Known rows, with every way that one mark hangs from another:
semu(gedi(papum senin(tarel) tetib)): [ 0.432  0.845 -0.681 -2.711  1.229 -0.225  0.403  1.670 -1.910 -0.450
  0.897 -0.777 -1.799  1.870 -0.660 -2.004  1.506 -3.899 -2.270 -0.638
 -1.826  0.119  1.281 -0.148  1.765]
koger(tarel(gedi(papum))): [ 1.031  0.042 -0.162 -1.789 -0.513  0.923  1.035  3.603 -1.642 -1.202
  2.573 -0.828  0.216  0.807  0.439  0.202  1.691  2.385 -2.227 -0.058
 -0.922 -0.274  0.978 -0.150  0.372]
koger(tarel): [ 2.786  0.848  0.505 -0.564 -0.246  2.128  0.438  2.487 -1.806 -0.771
  1.195 -0.756  0.688  1.286  1.015  1.997  2.077  1.379 -2.435  0.217
 -0.052 -0.570  0.889  0.160 -0.718]
tarel(gedi(semu(koger) senin tetib)): [-1.593  0.736  0.843  0.033  0.069  0.552 -0.195  0.839 -2.066 -0.406
  2.554 -0.791  1.096  1.588 -3.785 -3.676  2.141 -1.929 -1.309 -0.286
 -3.531 -0.060  1.300 -0.203 -0.452]
papum(senin(tarel)): [ 3.555  1.604  0.030 -0.672  0.658 -0.285  1.616  0.927 -1.915 -0.674
 -0.212 -1.118 -0.739  1.929  1.427  2.640  2.022  0.040 -1.905 -0.318
 -1.410 -0.968  1.092  0.140 -0.403]
semu(gedi(papum(senin) tetib) koger(tarel)): [ 0.465  1.094  0.527 -3.070 -0.273 -1.192  0.389  0.370 -2.239 -1.170
  1.001 -0.891 -0.182  1.554 -3.385 -2.345  2.625 -0.517 -1.155 -0.243
 -0.183 -0.382  0.992 -0.556 -0.120]
gedi(koger semu senin(tarel(papum))): [-0.574  1.821 -0.160 -0.271  1.107 -0.459  1.381  2.587 -1.708 -0.316
  0.453 -1.493 -0.188  1.583  1.935 -0.835  0.877 -3.454 -2.699  0.501
 -2.601 -0.009  1.519  0.015  1.320]
papum(koger(tarel(gedi(senin(semu))))): [ 1.237  0.957  0.911  0.296  1.343  0.431  1.507  2.988 -1.718 -1.644
  2.969 -1.835 -1.081  1.201  0.930 -0.366  2.262  2.205 -2.485 -0.194
 -2.179 -0.356  1.464 -0.084 -1.211]
semu(gedi koger(tarel)): [ 3.059  0.923  2.080 -1.580 -1.764  0.524 -0.304  1.479 -2.034 -0.448
  0.947 -0.925  0.647  1.614 -2.482  1.079  2.013 -0.284 -3.534  0.264
 -0.189 -0.539  0.312 -0.229 -1.254]
senin(semu tarel(gedi(papum tetib(koger)))): [ 1.839  0.742 -1.689 -1.622  0.262 -2.381  1.581  1.000 -1.366  0.012
  0.352 -1.167 -3.153  1.525  0.899 -0.443  1.657 -1.261 -0.896 -1.148
 -0.219 -0.472  2.179  0.094  1.437]
gedi(semu tarel): [ 1.100  1.583  0.933 -0.650  0.524  0.739  0.253  2.600 -1.961 -0.423
  1.605 -0.530  2.239  1.727  1.922 -0.239  1.991 -1.755 -1.517  0.208
 -1.241 -0.256  0.984  0.010  0.077]
papum(koger senin(semu tarel)): [ 3.869  2.367  0.085 -0.861  1.813 -2.682  2.405  0.881 -1.810 -1.034
 -0.014 -1.861 -2.102  2.041  1.591  2.148  2.574  0.308 -1.582 -0.827
 -2.065 -1.001  1.592  0.102 -1.471]
gedi(koger): [ 2.589  1.136  0.030 -1.236  0.042 -0.184  0.127  1.127 -1.787 -0.242
  1.291 -0.981  0.896  1.671  5.134  1.704  1.760 -1.194 -1.993  0.409
  0.328 -0.488  1.057  0.201 -0.474]
gedi(senin): [ 2.058  1.151  0.019 -0.254  0.362  1.893  0.097  2.430 -1.972 -0.778
  1.033 -0.325  0.523  1.823  2.985  0.745  1.726 -1.415 -2.761  0.071
 -1.529 -0.377  1.014  0.292 -0.269]
koger(tarel(gedi(papum tetib))): [-0.343 -0.204 -0.444 -1.856  0.268  1.113  0.943  2.287 -1.649 -1.060
  2.669 -0.887 -0.068  0.787 -1.009 -1.418  2.051  1.642 -1.136 -0.202
 -0.500 -0.014  1.436 -0.191  0.920]
tarel(gedi(koger) papum(senin)): [ 0.356  0.726  0.520 -0.542 -0.495 -0.947  2.417  1.302 -1.775 -1.397
  2.134 -1.182  0.554  1.303  5.230  0.715  1.554  0.620 -2.143  0.890
  0.248 -0.597  1.340 -0.241  0.436]
gedi(papum(koger) semu tarel): [-0.668  1.909 -0.650 -2.545  1.906 -1.041  1.210  3.553 -1.924 -0.732
  2.573 -0.764  1.956  1.633  2.719 -1.180  2.314 -2.048 -0.245 -0.485
 -2.371  0.013  1.112 -0.365  0.478]
tetib(senin(tarel(gedi(koger papum semu)))): [-0.588  1.029 -1.497 -2.991  1.093 -2.398  1.050  2.340 -1.445 -0.309
  2.891 -1.404 -0.589  1.542  1.241 -1.305  1.027 -0.331 -0.045 -0.443
 -3.257 -0.084  1.518 -0.165  1.378]
papum(senin(semu)): [ 3.856  1.869  0.576 -0.341  0.199 -1.247  1.060  0.947 -2.049 -1.394
  0.074 -0.664 -1.020  1.912  2.671  0.793  2.330  0.466 -2.094 -0.383
 -0.264 -0.920  1.451  0.397 -1.634]
gedi(koger semu senin): [ 0.238  1.580 -0.056 -0.393  1.274  0.338 -0.263  1.782 -2.017 -0.652
  1.721 -0.975  1.425  1.771  3.982 -1.936  1.599 -2.679 -1.243  0.233
 -1.810 -0.085  1.146  0.086 -0.582]
semu(gedi(papum) koger): [ 2.229  1.055  0.476 -3.367 -1.862 -1.553 -0.501  1.977 -2.013 -0.308
  0.784 -0.156  0.276  1.874 -0.897 -0.146  1.694 -2.622 -3.338 -0.289
 -1.018 -0.417  0.480 -0.156 -0.367]
koger(tarel(papum)): [ 1.664  0.876  0.628 -0.243 -0.797  1.962  1.435  3.387 -1.700 -0.938
  0.874 -0.625  0.582  1.054  1.050  2.037  1.647  0.828 -3.612  0.740
  0.130 -0.420  1.068  0.132  0.415]
semu(gedi koger): [ 3.398  1.003  1.711 -1.708 -2.038 -0.488 -0.605  0.974 -2.056 -0.098
  0.665 -0.374  0.840  2.078 -0.919  1.206  1.816 -2.204 -3.587  0.069
 -0.599 -0.599  0.332 -0.044 -1.259]
senin(gedi(tetib) semu): [ 3.910  1.012  0.751 -1.115  0.683 -0.655  0.046  0.518 -1.509 -0.921
  1.364 -1.158  0.167  1.671  0.938  1.124  2.185 -0.823 -2.512 -0.824
 -0.181 -0.910  1.355  0.495 -0.895]
tetib(koger): [ 3.670  1.167 -0.886 -0.487 -0.735  1.011  0.370  1.443 -1.754  0.035
  0.187 -0.167  0.735  1.964  5.678  2.593  1.893 -1.337 -1.352 -0.041
  0.936 -0.855  0.991  0.233 -0.264]
gedi(semu senin tarel tetib): [-1.336  1.550  0.473 -0.220  2.123  1.476  0.012  1.763 -2.103 -0.560
  1.777 -0.604  1.579  1.742  0.616 -2.995  2.265 -3.315 -0.644  0.015
 -1.931  0.184  1.606 -0.104  1.029]
tetib(koger(tarel)): [ 3.347  0.939 -0.491 -0.109 -0.490  1.930  0.567  1.994 -1.656 -0.325
  0.442 -0.680  0.554  1.483  4.080  2.471  2.019  0.587 -1.218  0.200
  1.472 -0.753  0.950  0.085 -0.249]

Rows:
[-0.213  1.138 -1.947 -1.524  0.815  0.712  0.164  1.930 -1.743 -0.386
  1.295 -0.531  0.623  1.251  0.931 -2.532  2.232 -1.172  1.053 -0.466
  0.283 -0.115  1.544 -0.160  0.714]
gedi(papum semu tetib(koger(tarel)))
[ 0.745  0.110  1.054  0.028 -1.309  1.873  1.922  3.545 -1.561 -1.119
  2.373 -0.848  0.509  0.782  0.519  1.672  1.461  2.142 -3.639  0.735
 -0.292 -0.355  1.080 -0.078  0.534]
koger(tarel(gedi papum))
[-1.067  0.643 -1.334 -0.491  0.347  1.279  0.725  3.760 -1.699 -1.086
  2.295 -0.695  0.488  1.093  2.175 -2.805  1.438 -0.044 -0.229 -0.321
 -1.432 -0.056  1.198 -0.305  0.626]
tetib(koger(tarel(gedi(papum semu senin))))
[ 0.823  0.206  0.882  0.520  0.210  2.812  0.771  3.014 -1.744 -1.356
  2.498 -1.078  0.407  1.102  0.750  0.068  1.710  1.891 -2.782  0.354
 -1.466 -0.286  1.007 -0.069 -0.161]
koger(tarel(gedi(senin)))
[ 1.416  1.270  0.633 -0.107 -0.274  1.317  2.306  2.541 -1.931 -1.660
  0.814 -0.816  0.428  1.205  1.679  1.609  2.036  1.721 -2.544  0.664
  0.206 -0.657  1.171  0.008  0.141]
koger(tarel(papum(senin)))
[ 0.772  1.785 -1.979 -2.658  1.515 -1.853  0.650  1.442 -1.674 -0.152
  0.624 -0.323 -1.497  2.045  4.323 -0.792  2.134 -1.872  0.752 -0.645
  0.675 -0.307  2.414  0.119  2.419]
gedi(papum tarel tetib(koger senin(semu)))
[ 4.039  1.360  2.352 -1.158 -1.715 -1.046 -0.317  1.423 -1.963 -0.665
  0.244 -1.208 -0.937  1.648 -3.187  0.386  2.092 -0.019 -4.112 -0.023
 -0.104 -0.567  0.825 -0.009 -1.881]
senin(semu(gedi koger(tarel)))
[ 1.681  1.025  1.007 -1.080  0.906 -1.053  1.148  1.095 -1.278 -1.178
  1.555 -2.156 -0.085  0.967  1.802  0.884  1.755 -0.117 -2.834  0.337
  1.279 -0.528  1.767  0.145  0.435]
senin(gedi(koger(tarel(papum)) tetib) semu)
[ 1.870  1.957  2.513 -1.592 -0.013 -2.864  0.427 -0.839 -2.286 -0.847
  0.146 -1.123 -0.696  2.179 -1.577 -1.482  2.781 -2.245 -1.971 -0.155
  0.284 -0.501  1.502 -0.296 -0.347]
papum(senin(semu(gedi(tarel tetib) koger)))
[ 3.530  1.722  1.953 -1.434 -2.118 -2.814  1.131  1.675 -1.778 -0.051
 -1.049 -1.199 -2.454  1.925 -3.466  1.587  1.220 -2.918 -5.715 -0.111
 -1.226 -0.572  1.203  0.142  0.008]
senin(semu(gedi koger) tarel(papum))
[ 3.822  0.786  0.859 -0.206 -0.355 -1.268  1.371  1.827 -1.546 -0.423
  0.797 -1.449 -2.279  1.504 -0.581  1.818  1.529  0.593 -3.530 -0.609
 -1.735 -0.643  1.527  0.339 -0.436]
senin(semu tarel(gedi))
[ 4.997  1.438  1.366 -1.180 -0.612 -1.638  0.463  1.411 -1.768 -0.398
 -0.309 -1.168 -2.443  2.025 -0.006  1.395  1.527 -1.689 -4.085 -0.565
 -0.528 -0.558  1.084  0.311 -0.699]
senin(semu(gedi) tarel)
[ 0.795  1.455 -1.393 -3.728  1.573 -1.912 -0.070  2.231 -1.493 -0.932
  3.264 -1.030  2.081  1.728  4.310 -0.292  1.243 -1.146 -0.061 -0.487
 -1.966 -0.528  0.945  0.042  0.355]
tetib(senin(gedi(koger papum semu)))
[-1.727  0.982 -1.090 -1.412  1.566 -0.343  1.244  3.819 -1.873 -1.379
  3.840 -0.880  1.012  1.445  1.606 -3.183  1.897 -1.047 -0.715 -0.704
 -4.174  0.079  1.059 -0.337 -0.222]
tarel(gedi(papum(koger) semu senin))
[ 0.947  1.437  0.255 -0.333  1.563 -1.571  2.579  1.398 -1.844 -1.153
  2.706 -1.857  0.357  1.684  0.258  0.100  2.406  0.878 -0.202 -0.730
 -3.616 -0.761  1.034 -0.401 -1.199]
papum(koger senin(tarel(gedi(semu))))
[ 3.850  1.603  0.679 -1.372  0.398 -2.842  1.703  1.696 -1.135 -0.483
  0.100 -2.296 -1.156  1.464  2.836  3.543  0.911 -1.711 -4.301  0.024
 -0.411 -0.849  1.473  0.362  0.499]
senin(gedi(koger) semu tarel(papum))
[-2.164  1.602 -0.621  0.329  1.214  1.476  1.164  2.141 -1.908 -0.268
  0.802 -0.384  1.388  1.750  3.775 -2.296  1.798 -4.517 -0.521  0.462
 -0.235  0.049  1.890 -0.200  2.595]
gedi(semu senin tarel(papum) tetib(koger))
[-0.771  0.382  0.360 -0.666  0.666 -0.439  0.185  0.263 -1.726 -0.432
  3.250 -1.252  1.418  1.314  1.712 -2.722  1.978 -1.050 -0.204  0.111
 -0.814 -0.051  1.477 -0.190 -0.161]
tarel(gedi(koger semu tetib))
[ 3.347  1.280  0.606 -1.141  1.956  0.304  1.795  1.558 -1.711 -1.984
  2.814 -2.024  2.195  1.480  2.935  3.186  2.764  2.552 -1.057 -0.341
 -0.812 -1.290  0.475 -0.264 -1.778]
papum(koger(tarel) senin(gedi))
[ 1.748  1.663  0.222 -1.200  1.410 -0.982  2.267  2.979 -1.364 -0.727
  2.193 -1.842  1.643  1.582  0.329  2.656  1.531 -1.553 -2.678 -0.548
 -3.124 -0.786  0.706 -0.062 -0.056]
senin(gedi(semu) tarel(papum(koger)))
[ 1.727  1.382  0.290 -1.870 -1.032 -3.467  1.326  1.368 -1.975 -1.339
  0.991 -0.962 -1.351  1.524 -1.374 -1.004  2.091  0.705 -2.151 -0.700
 -2.016 -0.753  1.415 -0.022 -1.092]
tarel(gedi(papum(senin(semu(koger)))))
[ 2.983  1.295  1.431 -1.228  1.405 -0.881  0.338  0.954 -1.553 -0.829
  1.291 -1.447  0.736  1.717  1.570  1.418  2.264 -1.447 -2.287 -0.491
  0.261 -0.699  1.530  0.264  0.245]
senin(gedi(tarel tetib) semu)
[ 0.767  1.397 -0.465 -3.112  0.741 -2.318  0.174  0.957 -1.544  0.043
  0.917 -1.537  0.907  1.599 -5.152 -0.783  1.735 -3.020 -1.323 -1.208
 -3.607 -0.635  1.016 -0.086  0.322]
senin(gedi(papum semu(koger) tetib) tarel)
[-1.454  1.515  0.363  0.084  0.876  1.220  0.960  3.230 -1.827 -1.056
  1.706 -1.401  1.072  1.086  2.242 -1.853  1.331 -1.242 -2.211  1.034
 -1.235  0.118  1.356 -0.132  0.584]
gedi(koger(tarel(papum)) semu senin)
[ 3.164  1.821 -1.263 -2.944  1.140 -2.268  0.730  2.619 -1.340 -0.684
  1.402 -0.822 -0.013  2.002  6.328  2.306  1.506 -1.085 -0.592 -0.771
  0.288 -0.884  1.478  0.190  1.603]
tetib(koger senin(gedi(papum tarel) semu))
[ 0.666  1.934 -0.209 -2.168  1.753 -2.396  1.317  1.054 -2.054 -1.341
  0.554 -0.810 -1.144  1.682  1.701 -1.946  2.670 -1.247 -0.390 -0.554
 -0.019 -0.298  2.173 -0.035  1.031]
gedi(papum(senin(semu)) tarel tetib)
[ 1.983  1.132  0.561 -0.377  0.188 -2.099  3.140  2.800 -1.412 -0.704
  1.540 -1.826 -2.168  1.357  0.381  2.146  1.652  0.262 -3.759 -0.266
 -2.278 -0.553  1.708  0.054  0.151]
senin(semu tarel(gedi papum(koger)))
[ 0.864  1.872  1.515 -1.005 -0.393 -0.510 -0.051  1.845 -2.093  0.082
  0.883 -0.668  2.295  1.801 -1.352 -0.209  2.121 -2.358 -1.911  0.087
 -2.140 -0.376  0.877 -0.157 -0.410]
gedi(semu(koger) tarel)
[-0.515  1.119  1.091 -1.056  0.974  0.436  0.960  2.094 -1.583 -0.833
  2.331 -0.947  3.035  1.398  0.814 -0.130  1.773 -2.761 -1.982  0.208
 -0.681 -0.317  1.225 -0.119  1.503]
senin(gedi(semu tarel(papum) tetib))
[-0.483  1.126 -1.248 -2.286  0.870 -0.075 -0.051  1.929 -1.895 -0.532
  1.780 -0.128  0.847  1.480 -0.364 -3.173  2.148 -2.259 -0.271 -0.710
 -1.581  0.056  1.439  0.078  0.324]
gedi(papum semu tetib)
[ 1.858  1.099  1.403  0.092 -0.905 -0.924  0.234  1.728 -1.928 -0.731
  1.085 -0.996 -1.110  1.640 -1.683 -0.546  1.742 -0.547 -3.836 -0.313
 -2.732 -0.521  1.360  0.198 -1.203]
tarel(gedi(senin(semu(koger))))
[ 2.916  1.395  0.811 -1.072  0.032 -1.077  0.013  0.227 -1.889 -0.134
  0.055 -0.627 -0.804  2.135  4.010 -0.347  2.283 -3.423 -1.314 -0.191
  2.584 -0.356  1.649 -0.095  0.882]
senin(semu(gedi(tarel tetib(koger))))
[-1.695  2.045 -0.046 -2.430  1.039 -2.211  0.741  0.675 -2.286 -0.657
  1.021 -0.664  1.365  1.741 -2.444 -3.504  2.687 -2.644  0.525 -0.363
 -2.139 -0.186  1.536 -0.497  0.721]
gedi(papum(senin) semu(koger) tarel tetib)
[-0.068  0.997 -0.624 -2.643  1.090  0.004  0.586  2.007 -1.847 -0.424
  1.456 -0.306  0.747  1.517  1.752 -0.864  2.183 -2.192 -1.050 -0.176
 -0.240 -0.006  1.625 -0.101  2.031]
gedi(papum tarel tetib)
[-0.254  0.241 -0.324 -1.351  1.789  1.274  1.582  1.445 -1.585 -1.018
  4.417 -1.360  0.292  1.318  0.171  0.214  2.773  3.211  0.277 -0.207
 -1.563 -0.343  1.539 -0.326  0.190]
papum(koger(tarel(gedi(tetib(senin)))))
[-1.635  1.544  0.230 -0.472  1.316 -0.174  1.687  0.665 -1.970 -1.360
  1.882 -1.543  1.012  1.107  1.128 -2.564  2.237 -0.125 -0.009  0.704
  0.264 -0.144  1.809 -0.335  0.433]
gedi(koger(tarel(papum(senin))) semu tetib)
